What can hang from each mark
z10: z413
z413: z10
z808: z367
z215: z367 z692
z692: z215 z367
z798: z367
z367: z215 z413 z692 z808

Each row was made from one small tree. Brackets hold a mark, then the marks that hang from it, in the order of their numbers. Every link used is in the known rows. Write each row's tree.
Known rows
[z367 [z413 z10] [z692 z215]]: [ 2.59  0.10 -3.11 -1.24 -0.89 -3.69  1.30 -3.39 -1.98  2.59 -0.93 -0.56
  2.02  0.43  1.01  4.40  2.49 -0.57]
[z808 [z367 z215 z413 z692]]: [ 3.69 -0.26 -0.09 -4.29 -0.11 -5.06  0.01 -3.10  0.66  2.40  1.57 -2.59
  5.83 -0.23 -0.01  2.87  4.77 -3.01]
[z808 [z367 z215 [z413 z10] z692]]: [ 4.16  0.41 -1.08 -3.96 -0.32 -6.33  0.52 -2.95 -0.57  1.97  1.19 -3.77
  4.20  2.36  0.37  4.38  4.98 -4.05]
[z692 [z215 [z367 z413]]]: [ 3.83  0.75 -0.90  0.83 -0.82 -2.22  1.17 -1.82 -1.37  3.41 -0.25  0.56
  1.51 -3.50  1.95  3.00 -1.84 -0.78]
[z692 z367]: [ 2.92 -1.44  1.73  0.94 -1.17 -1.87  1.38 -0.18 -0.50  2.21 -0.79  0.91
  0.34 -1.78  0.73  3.21 -0.65 -2.94]
[z808 [z367 z413 [z692 z215]]]: [ 1.08 -0.41 -0.67 -1.14 -0.14 -5.60 -0.05 -2.54 -0.39  2.88  1.57 -3.03
  5.99 -1.84  0.56  2.28  3.36 -1.46]
[z798 [z367 z413 z692]]: [-0.03 -1.04  1.87 -4.16 -3.32 -0.01  1.26 -2.74  0.31  2.63  0.37  4.37
  3.41  0.45 -0.03  3.39  3.24 -0.86]
[z798 [z367 z215 [z413 z10]]]: [ 1.95  0.51  1.15 -4.66 -4.19 -1.02  3.32 -2.50 -0.53  2.59 -0.19  4.11
  0.80  1.98 -0.22  3.85  0.56 -3.29]
[z10 z413]: [ 0.27 -1.46  1.19 -0.68 -0.83 -2.01  3.42  1.93 -3.03  2.83 -1.25 -0.57
 -2.85  3.42 -1.38 -0.68 -0.65 -4.02]
[z692 z215 [z367 z808]]: [ 4.99  1.08  4.35  2.99 -0.78 -2.21  0.01 -1.65 -0.53  4.02 -2.32 -0.14
 -0.54 -6.61  2.28  5.44 -2.10 -2.41]
[z692 z215 [z367 [z413 z10] z808]]: [ 4.72  1.73  1.20  0.81 -0.68 -2.47  1.00 -2.72 -1.42  2.91 -2.80  1.04
 -0.17 -2.57  3.04  5.87 -1.49 -2.67]
[z215 [z367 z413] z692]: [ 4.24  1.44 -0.15  1.37 -0.38 -0.67  0.67  0.20 -2.54  1.36 -0.54 -0.58
  2.05 -0.99  3.63  3.67  2.26 -1.89]
[z367 [z413 z10] [z692 z215] z808]: [ 3.68  1.28  0.36 -1.95 -0.47 -2.20 -0.30 -3.49 -1.31  3.04 -2.18 -1.10
  0.58 -0.53  2.29  4.85  2.45 -1.70]
[z808 [z367 z215]]: [ 2.61 -0.38  2.28 -1.62 -1.08 -5.00  1.17 -0.32  0.16  2.83  1.66 -3.94
  2.47 -1.02 -0.72  0.76  1.23 -4.79]
[z692 [z215 z367]]: [ 4.48  0.92  1.02  3.01 -1.24 -3.11  0.88 -0.91 -1.62  3.91 -0.23 -1.39
 -0.34 -4.86  1.56  3.93 -2.15 -1.49]
[z367 z215 [z413 z10]]: [ 3.43 -0.05 -2.27 -4.50 -1.54 -1.84  2.90 -2.04 -0.91  1.85 -0.68  0.85
  0.47  2.86  0.03  1.72  0.59 -3.59]
[z808 [z367 z215 z692]]: [ 4.36 -0.16  2.07 -1.85 -0.42 -6.19 -0.23 -2.05  0.26  2.99  1.54 -4.81
  3.72 -1.68 -0.28  3.88  4.31 -3.85]
[z215 [z367 z413 z808] z692]: [ 5.28  2.63  2.89  0.66 -0.06  0.73 -0.70 -0.04 -1.94  1.88 -1.64 -1.03
  0.70 -1.82  4.78  4.09  2.27 -2.79]

Write each row's tree
[ 3.23  0.70  1.49 -2.30 -0.27 -0.69 -0.95 -3.61  0.04  3.62 -1.48  0.17
  2.37 -3.33  1.99  3.30  2.18 -0.52] : [z367 z413 [z692 z215] z808]
[ 5.97  2.65  5.00  3.08 -0.32 -0.33 -1.01  1.05 -2.45  2.47 -1.67 -3.23
 -1.27 -3.25  4.41  5.09  1.84 -3.59] : [z215 [z367 z808] z692]
[ 5.57 -0.20 -0.29 -2.37 -0.85 -1.64  1.81 -2.84  0.50  2.18 -1.16  3.12
  2.47 -2.04  0.82  4.28  0.02 -2.50] : [z692 [z367 z215 z413]]
[ 4.68  1.84  1.86  0.20 -0.56 -1.01 -0.11 -1.96 -0.83  3.80 -1.22  0.19
  0.31 -4.36  3.05  3.32 -1.82 -1.79] : [z692 [z215 [z367 z413 z808]]]
[ 3.90  3.25  4.51 -2.59 -3.55  0.28  1.79 -1.98 -1.46  2.49 -1.89  2.14
  0.02 -0.10  2.49  6.08  2.69 -3.71] : [z798 [z367 [z215 z692] [z413 z10] z808]]
[ 3.23  1.61 -0.62 -1.11 -0.57 -5.41  1.88 -0.53 -2.18  1.28  0.65 -4.51
  3.56  1.77  1.57  2.95  3.98 -4.75] : [z808 [z367 [z215 z692] [z413 z10]]]
[-0.28  0.46  4.11 -4.36 -3.76  1.05  1.72 -1.08 -0.55  2.39 -0.95  3.70
 -0.74  2.88  1.06  2.17  0.39 -3.95] : [z798 [z367 [z413 z10] z808]]
[ 6.51  1.54  1.08 -5.39 -0.49 -1.60 -0.21 -4.17 -0.13  2.48 -2.08 -0.62
  0.37  1.23  1.74  5.64  4.00 -3.51] : [z367 z215 [z413 z10] z692 z808]
[ 7.07  1.66  1.79 -2.80 -0.71 -1.64  0.89 -2.89 -0.16  2.15 -2.58  1.55
 -0.38 -0.34  2.42  6.21  0.28 -4.54] : [z692 [z367 z215 [z413 z10] z808]]
[ 6.83  0.85  4.55 -3.17 -0.59 -1.31 -1.13 -3.04  0.87  3.71 -1.54 -1.77
 -0.08 -3.24  0.82  5.11  3.35 -3.15] : [z367 z215 z692 z808]
[ 6.31  1.62  1.39 -2.41  0.00 -1.58 -1.41 -2.41 -1.32  2.29 -1.55 -1.05
 -0.46  1.57  3.75  6.48  2.97 -3.41] : [z215 [z367 [z413 z10] z692 z808]]
[-1.36 -0.67  0.95 -3.66 -4.11 -0.28  3.18 -0.80 -1.11  1.94  0.15  4.23
  0.63  3.78 -0.09  1.78  0.29 -2.96] : [z798 [z367 [z413 z10]]]
[ 0.81 -0.90 -1.16 -2.99 -0.26 -5.62  0.40 -1.24 -1.14  1.37  1.36 -3.72
  4.09  4.03  0.59  2.15  4.76 -3.76] : [z808 [z367 [z413 z10] z692]]
[ 5.41  1.85  3.80  2.44 -0.87 -1.97 -0.40 -0.99 -1.19  4.32 -1.22 -1.84
 -1.59 -5.72  2.65  4.31 -2.19 -2.29] : [z692 [z215 [z367 z808]]]
[ 4.69  1.45  4.73  3.41 -0.50 -0.55 -0.07  0.53 -1.84  2.04 -2.40 -1.54
 -0.12 -3.80  3.42  5.30  1.98 -3.31] : [z215 [z692 [z367 z808]]]
[ 5.93  0.84  2.12 -5.76 -0.33 -0.09 -0.90 -4.29  1.23  3.03 -1.55  0.66
  2.16 -1.69  1.34  3.96  3.87 -2.32] : [z367 z215 z413 z692 z808]
[ 4.01  0.68  3.81  0.31 -0.66 -1.89 -1.20 -2.47 -0.34  4.13 -1.68 -2.27
  0.07 -4.96  1.47  4.37  1.86 -1.34] : [z367 [z692 z215] z808]
[ 0.98  0.14  4.97 -4.86 -2.93  1.36 -0.19 -2.98  0.93  3.18 -0.70  4.04
  2.18 -0.42  1.10  3.78  3.30 -1.76] : [z798 [z367 z413 z692 z808]]
[ 3.53  1.07  2.54  0.95 -0.66 -5.09  1.02  0.37 -1.34  2.27  1.07 -5.57
  3.09 -2.22  0.82  2.56  3.42 -4.43] : [z808 [z367 [z215 z692]]]
[ 4.36  1.34  5.14 -5.82 -3.03  0.67  0.05 -4.54  1.56  3.71 -0.94  3.93
  2.28 -2.07  0.91  5.97  3.46 -2.14] : [z798 [z367 z215 z413 z692 z808]]
[ 4.24  1.10  2.15  0.50 -0.45 -1.10  0.32 -2.72 -0.19  3.36 -2.26  2.20
  1.49 -5.25  2.72  4.45 -1.62 -1.62] : [z692 z215 [z367 z413 z808]]
[ 5.73  3.29  1.94  1.03 -0.23 -0.55 -0.19  0.14 -3.26  1.39 -2.13 -2.17
 -0.89  0.75  5.16  5.57  2.57 -3.82] : [z215 [z367 [z413 z10] z808] z692]
[ 1.60 -0.05  2.16 -5.01 -3.96  0.36  2.74 -2.64  0.73  3.05  0.32  5.18
  2.38 -0.60 -0.61  2.33  0.38 -2.20] : [z798 [z367 z215 z413]]
[ 3.93  1.43  2.96  1.20 -0.17  0.34  0.20 -0.33 -1.56  1.53 -2.40  0.50
  1.75 -2.52  3.79  4.45  2.42 -2.69] : [z215 [z692 [z367 z413 z808]]]
